Every row comes from one small tree of marks. Brackets hold a mark, then the marks that hang from it, in alphabetical order. Every link used is in the known rows. Which tree was each row made from?
Known rows:
{gonot geva lirenes sedefat}: [ 4.16 -0.51  0.75  0.07  3.49 -4.58 -4.03  2.21  1.82 -2.46  0.78 -1.38
  1.80  0.94 -1.32  0.18  0.06 -1.63  1.41 -2.35 -0.29  2.13]
{geva lirenes}: [ 1.52  1.59 -1.32 -0.73 -0.75 -1.54 -1.01 -0.03  2.21 -1.11  0.83 -0.32
  0.57 -0.19 -0.09 -1.38 -0.03 -1.47  1.00 -0.51  1.07  0.05]
{gede {sedefat {gonot lirenes sikiz}}}: [-1.95 -3.04  0.00 -3.03  2.90 -1.28 -0.32 -0.38 -0.96 -1.83 -0.26 -2.35
 -1.40 -0.34  2.52  2.16  1.68 -1.89  0.96 -3.17 -3.23  0.16]
{gede {sedefat {gonot {geva lirenes}}}}: [-0.27 -1.36 -0.98 -2.07  1.20 -1.05 -1.65  1.86  1.36 -2.29  1.35 -2.62
  0.08 -0.91 -0.40  0.75  0.45 -1.51  1.39 -1.48  0.23  0.93]
{gede {sedefat gonot}}: [-3.09 -2.11 -0.86 -1.07  0.86  1.69  1.13  0.65 -2.48  0.07  0.15 -1.20
 -1.26 -1.14  1.13  2.63  0.15  0.27 -0.42 -1.13 -1.23  0.12]
{geva {lirenes sikiz}}: [ 0.58  1.83 -1.09 -1.38 -0.16 -2.28 -1.00  0.58  1.49 -1.97 -0.58  0.69
  0.83 -0.64 -1.33 -0.79 -1.19 -3.01  0.98 -1.96  0.12 -0.71]
{gonot sedefat}: [ 1.65  1.04 -0.48 -0.08  2.02 -1.42 -0.95  1.84 -0.41 -0.39  1.07  0.02
  1.77  0.50 -0.51  0.56 -1.20 -1.15  0.50 -0.31  0.68  0.48]
{sikiz {gonot {lirenes geva} sedefat}}: [ 4.07 -1.07 -0.64 -0.32  0.76 -3.02 -3.73  2.12  3.14  0.47 -0.50 -0.72
  1.47  0.51  2.72 -1.51 -0.49  0.11  1.74 -1.24  0.71  1.75]
{gonot lirenes sedefat}: [ 2.89  0.27 -0.46  0.28  2.37 -3.15 -2.36  0.89  0.18 -1.19  0.42 -0.21
  1.00  0.72 -0.02  0.56 -0.24 -1.53  1.00 -2.44 -0.57  1.39]
{sedefat {gonot {lirenes geva} sikiz}}: [-0.26 -3.19 -1.84 -4.13  1.83 -3.44 -2.78 -1.08  1.67 -2.83 -1.11 -3.66
  0.04 -0.92  3.36 -0.14  1.10 -2.85  1.73 -3.65 -2.00  0.72]
{gede {sedefat {gonot geva sikiz}}}: [-1.84 -3.02  1.23 -3.57  3.69 -0.88 -0.68  1.82 -0.08 -2.21  0.63 -3.25
 -0.09 -0.14  0.49  1.74  1.09 -1.53  1.09 -0.96 -1.65  0.11]
{gede {sedefat {gonot geva {sikiz lirenes}}}}: [-1.84 -1.43  1.22 -4.11  2.66 -0.51 -1.08  0.42 -0.57 -2.24  1.84 -5.06
 -1.06 -0.36  1.16  2.25  2.41 -1.43  1.33  0.89 -3.54 -0.69]
{geva {lirenes sedefat {sikiz gonot}}}: [ 1.87  2.21  0.70  0.25 -1.28 -1.95 -2.29  2.35  2.27 -2.55  0.57  1.18
  1.58 -0.67 -1.01 -2.59 -2.27 -2.13  1.53 -0.15 -0.22 -2.07]
{gonot {lirenes geva} sikiz}: [ 1.70 -2.13 -0.54 -2.78  1.17 -3.72 -2.35 -0.47  2.34 -1.26 -1.83 -1.78
  1.37 -0.13  2.59 -1.58 -0.09 -2.24  2.02 -2.34 -0.94  1.36]
{sedefat {gonot lirenes sikiz}}: [-0.76 -1.83 -0.57 -3.36  2.72 -2.83 -1.96 -1.84  0.87 -3.48  0.14 -3.09
 -1.52 -0.13  2.33  1.00  2.40 -2.75  0.96 -3.31 -3.11 -0.56]
{lirenes geva sedefat}: [ 1.52 -0.90 -0.70  0.83 -1.31 -1.26 -1.83  1.89 -0.41 -1.19 -0.35 -0.10
  3.50 -1.45 -0.46 -2.14 -3.81 -0.94  1.10  0.16  0.42  1.15]
{gede {sedefat {gonot geva}}}: [-1.70 -2.81  0.39 -1.20  1.91  0.40 -0.66  1.89 -0.83 -1.18  0.62 -2.27
 -0.49 -0.78 -0.38  2.23  0.53  0.16  0.29 -1.09 -0.82  0.87]
{gede sedefat}: [-1.05 -1.07  0.43  0.32  0.19  1.42  1.59  1.30 -1.85  1.65 -0.39  0.70
  0.03 -0.32  0.14  1.18 -0.87  0.97 -0.02 -0.02 -0.01  0.85]
{sikiz {gonot {geva lirenes}}}: [ 3.40  0.88  1.06 -0.87 -0.21 -2.09 -3.05  1.88  5.82 -1.26  1.53 -1.57
  0.28  0.81  0.18 -2.85  1.48  0.09  1.59  1.04  1.56 -0.17]
{gonot geva {lirenes sikiz}}: [ 1.78 -1.15  1.46 -0.63  2.06 -3.89 -3.25  0.63  1.51 -3.05 -1.78 -0.37
  0.46  0.08 -2.10  0.33  0.19 -2.02  1.01 -3.49 -1.70  0.80]
{gonot geva sikiz}: [ 1.23 -0.82  2.01 -2.59  2.77 -2.71 -1.75  1.18  2.51 -2.42  0.40 -2.17
  1.29  0.82 -0.51 -0.89  1.04 -1.69  1.41  0.16 -0.60 -0.05]
{sikiz gonot}: [ 0.51 -0.11  1.29  0.17 -0.74  0.90 -0.40  0.63  1.88  1.09  0.38 -0.17
 -1.02  0.82  1.68 -0.90  1.28  1.68 -0.05  1.55  0.20 -1.02]

Which tree is each row?
[ 2.47 -2.08 -0.07 -0.29 -1.29 -1.55 -2.78  0.30  3.45  0.87 -1.54 -0.74
 -0.09  0.07  3.18 -2.01  0.71  1.12  1.13 -0.95  0.11  1.17] => {sikiz {gonot {lirenes geva}}}
[ 1.03  1.81  0.08 -1.44 -0.83 -1.47 -1.44  1.14  3.37 -0.77 -0.30  0.62
 -0.15 -0.03  0.38 -1.71  0.13 -1.27  1.05 -0.43  0.39 -1.66] => {geva {lirenes {sikiz gonot}}}
[-1.15 -0.71  0.04 -2.28  1.93 -1.70 -1.47  0.41 -0.98 -4.38  1.79 -2.34
  0.99 -0.79  0.38  0.06 -0.69 -3.10  0.93 -0.76 -2.46 -1.71] => {lirenes {sedefat {gonot sikiz}}}
[ 0.80  1.83  1.44 -1.29  0.15 -1.57 -1.41 -0.12 -0.74 -2.73  2.20 -2.41
  1.01 -0.17  0.12 -0.99 -0.51 -2.43  1.42  2.34 -3.31 -1.70] => {gonot {sikiz {lirenes sedefat}}}
[ 2.21  1.17 -0.92 -3.78  1.80 -2.97 -2.37  1.25  0.85 -0.76  0.90 -3.39
  2.70  0.07  2.08 -0.71 -0.74 -2.75  2.37  1.27 -1.03  0.33] => {gonot sedefat {sikiz {lirenes geva}}}
[ 3.32 -1.74  0.46  1.41 -1.71 -2.12 -3.65  1.44  2.36 -0.91 -0.72 -0.30
  1.71 -0.55  1.66 -2.94 -1.60  0.26  1.53 -0.58 -0.44  1.00] => {sikiz {gonot {lirenes geva sedefat}}}
[ 0.40  0.06  0.61 -0.76  0.31 -1.24 -3.49  0.37 -0.60 -4.57  3.07 -4.29
  0.22 -1.29 -1.30  0.60  0.34 -1.58  0.93  1.10 -3.12 -0.96] => {sikiz {lirenes {sedefat {gonot geva}}}}
[-0.41 -1.87 -2.03 -0.60 -0.70 -0.99 -2.35  1.17 -0.97 -2.74  0.45 -1.93
  2.16 -2.29  0.41 -0.49 -2.78 -1.68  0.85 -1.04 -0.49  0.40] => {lirenes geva {sedefat gonot}}
[ 4.27  1.73  0.11 -3.58  4.02 -5.66 -3.76  3.24  4.33 -3.83  2.23 -2.59
  3.53  1.20 -1.04 -1.88 -0.32 -4.42  2.90 -0.56  1.11  0.52] => {gonot {geva lirenes} sedefat sikiz}
[-0.10  0.12 -1.22 -3.22  1.69 -3.31 -3.19  1.13  2.50 -4.78  0.41 -2.33
  0.47 -1.24 -1.83  0.37  0.09 -3.71  1.39 -2.96 -0.57 -0.67] => {sedefat {gonot {geva {lirenes sikiz}}}}
[-1.02  1.06 -0.60 -0.36 -0.89  0.20 -1.82 -0.78 -2.26 -3.35  2.79 -3.19
 -0.60 -1.61 -0.01  1.22 -0.06 -1.37  0.40  1.06 -3.51 -1.71] => {sikiz {lirenes {sedefat gonot}}}
[ 0.59 -0.62 -0.54  0.32 -0.81 -2.02 -1.85  2.44 -1.10 -2.14 -1.77  1.06
  3.71 -1.98 -1.73 -1.35 -4.95 -2.48  1.10 -1.25 -0.28  0.25] => {lirenes geva sedefat sikiz}
[ 3.66 -1.02 -1.78 -0.44  1.35 -3.79 -3.26  1.63  1.12 -0.66 -0.96 -0.78
  2.69 -0.28  0.95 -0.67 -1.76 -1.72  1.75 -2.67  0.46  2.76] => {gonot {lirenes geva} sedefat}
[-0.56  1.23 -1.81 -1.46 -0.13 -2.54 -2.46  0.97 -0.33 -5.32  1.07 -0.70
  1.39 -2.10 -1.74 -0.08 -2.51 -4.49  1.13 -2.74 -1.40 -1.70] => {geva {lirenes {sedefat gonot} sikiz}}
[-1.83 -2.94 -0.83 -0.71  1.16  0.03 -0.29 -0.49 -1.88 -0.65 -0.38 -1.40
 -1.88 -0.90  1.56  2.70  1.09 -0.15  0.13 -3.33 -2.34  0.92] => {gede {sedefat {gonot lirenes}}}
[ 2.82  0.23  1.43 -2.77  4.80 -4.08 -2.83  3.07  2.03 -2.78  1.46 -2.16
  3.02  1.41 -0.90 -0.36 -0.31 -2.73  1.89 -0.03 -0.05  0.50] => {gonot geva sedefat sikiz}
[ 3.35 -0.07  1.01 -0.68  4.16 -5.23 -4.12  2.55  1.05 -3.40 -0.73 -0.32
  2.10  0.41 -2.55  0.94 -1.01 -3.08  1.54 -3.78 -1.10  1.33] => {gonot geva {lirenes sikiz} sedefat}
[-3.25 -2.21  0.02 -3.28  2.49  0.42  1.15  0.60 -1.69 -0.97  0.44 -2.10
 -0.81 -0.50  1.96  2.23  0.78 -1.29  0.57 -1.06 -1.94 -0.66] => {gede {sedefat {gonot sikiz}}}
[-0.34 -0.42 -1.85 -1.31 -1.72 -0.52 -2.72 -0.08 -1.39 -2.67  1.36 -3.66
  1.07 -2.41  1.00  0.04 -1.48 -1.54  1.10  0.73 -2.41 -0.38] => {sikiz {lirenes geva {sedefat gonot}}}
[-2.06 -0.40 -0.39 -0.47  0.69 -0.97 -1.50  0.97 -2.64 -4.37  0.26 -0.23
  0.88 -2.02 -1.89  1.18 -2.47 -2.90  0.12 -2.23 -2.44 -1.69] => {lirenes {sedefat gonot} sikiz}
[ 1.59  0.62 -0.63  0.24 -2.40 -0.82 -2.15  0.48 -0.76 -1.15  0.73 -1.86
  2.37 -1.61  0.27 -1.63 -2.51 -0.87  1.37  1.96 -1.32  0.27] => {sikiz {lirenes geva sedefat}}
[-0.59 -1.95 -1.34 -2.90  0.99 -2.30 -2.36  1.09  0.01 -3.84  0.46 -2.95
  2.50 -1.65  1.34 -0.89 -2.20 -3.30  1.58 -0.92 -1.38 -0.43] => {lirenes geva {sedefat {gonot sikiz}}}
[ 1.82 -1.45 -0.44  0.52 -0.38 -3.75 -3.33  1.33 -0.38 -2.94 -2.53  0.78
  3.13 -1.75 -1.13 -1.30 -4.00 -2.87  1.54 -3.43 -1.52  0.96] => {gonot {lirenes geva sedefat sikiz}}
[-1.38 -3.35  0.68 -1.56  2.81 -2.06 -2.10  1.19 -0.95 -2.87 -1.57 -1.40
 -0.87 -1.07 -1.09  3.06  0.38 -1.76  0.78 -4.65 -2.80  0.89] => {gede {sedefat {gonot geva {lirenes sikiz}}}}
[-0.74 -1.95  0.70 -4.01  3.50 -2.22 -2.33  0.45  1.81 -4.01  1.20 -4.07
 -0.02  0.12  0.40  0.48  2.10 -2.42  1.14 -1.09 -1.67 -0.78] => {sedefat {gonot geva sikiz}}
[-0.07 -3.01 -2.53 -1.79  0.10 -1.99 -2.78 -1.02  0.90 -1.70 -1.21 -2.59
 -0.28 -1.43  2.42  0.41  0.53 -1.21  0.76 -3.58 -1.22  1.50] => {sedefat {gonot {lirenes geva}}}
[ 4.98  1.79  0.56 -1.04  1.62 -3.51 -4.16  3.88  5.43 -1.57  2.50 -1.53
  2.00  1.34 -0.36 -2.29  0.40 -0.96  2.21  0.79  2.20  0.41] => {sikiz {gonot {geva lirenes} sedefat}}
[ 2.93  1.87  1.56 -3.29  3.90 -3.73 -3.14  1.86  1.55 -2.67  2.47 -4.03
  1.76  1.26 -0.39 -0.07  1.02 -2.72  2.20  1.73 -1.82 -0.28] => {gonot geva sedefat {sikiz lirenes}}
[-3.14 -0.73 -0.07 -3.90  1.51  0.83  0.78 -0.67 -2.16 -0.84  1.40 -4.08
 -1.96 -0.61  2.73  2.60  1.95 -1.32  0.75  0.66 -3.81 -1.48] => {gede {sedefat {gonot {sikiz lirenes}}}}
[ 0.34  0.98 -2.18 -0.73 -0.60 -1.75 -2.40  0.47  0.45 -4.51  2.40 -1.66
  1.02 -1.60 -0.64 -0.83 -1.38 -2.99  1.23 -1.39 -0.56 -0.87] => {geva {lirenes {sedefat gonot}}}
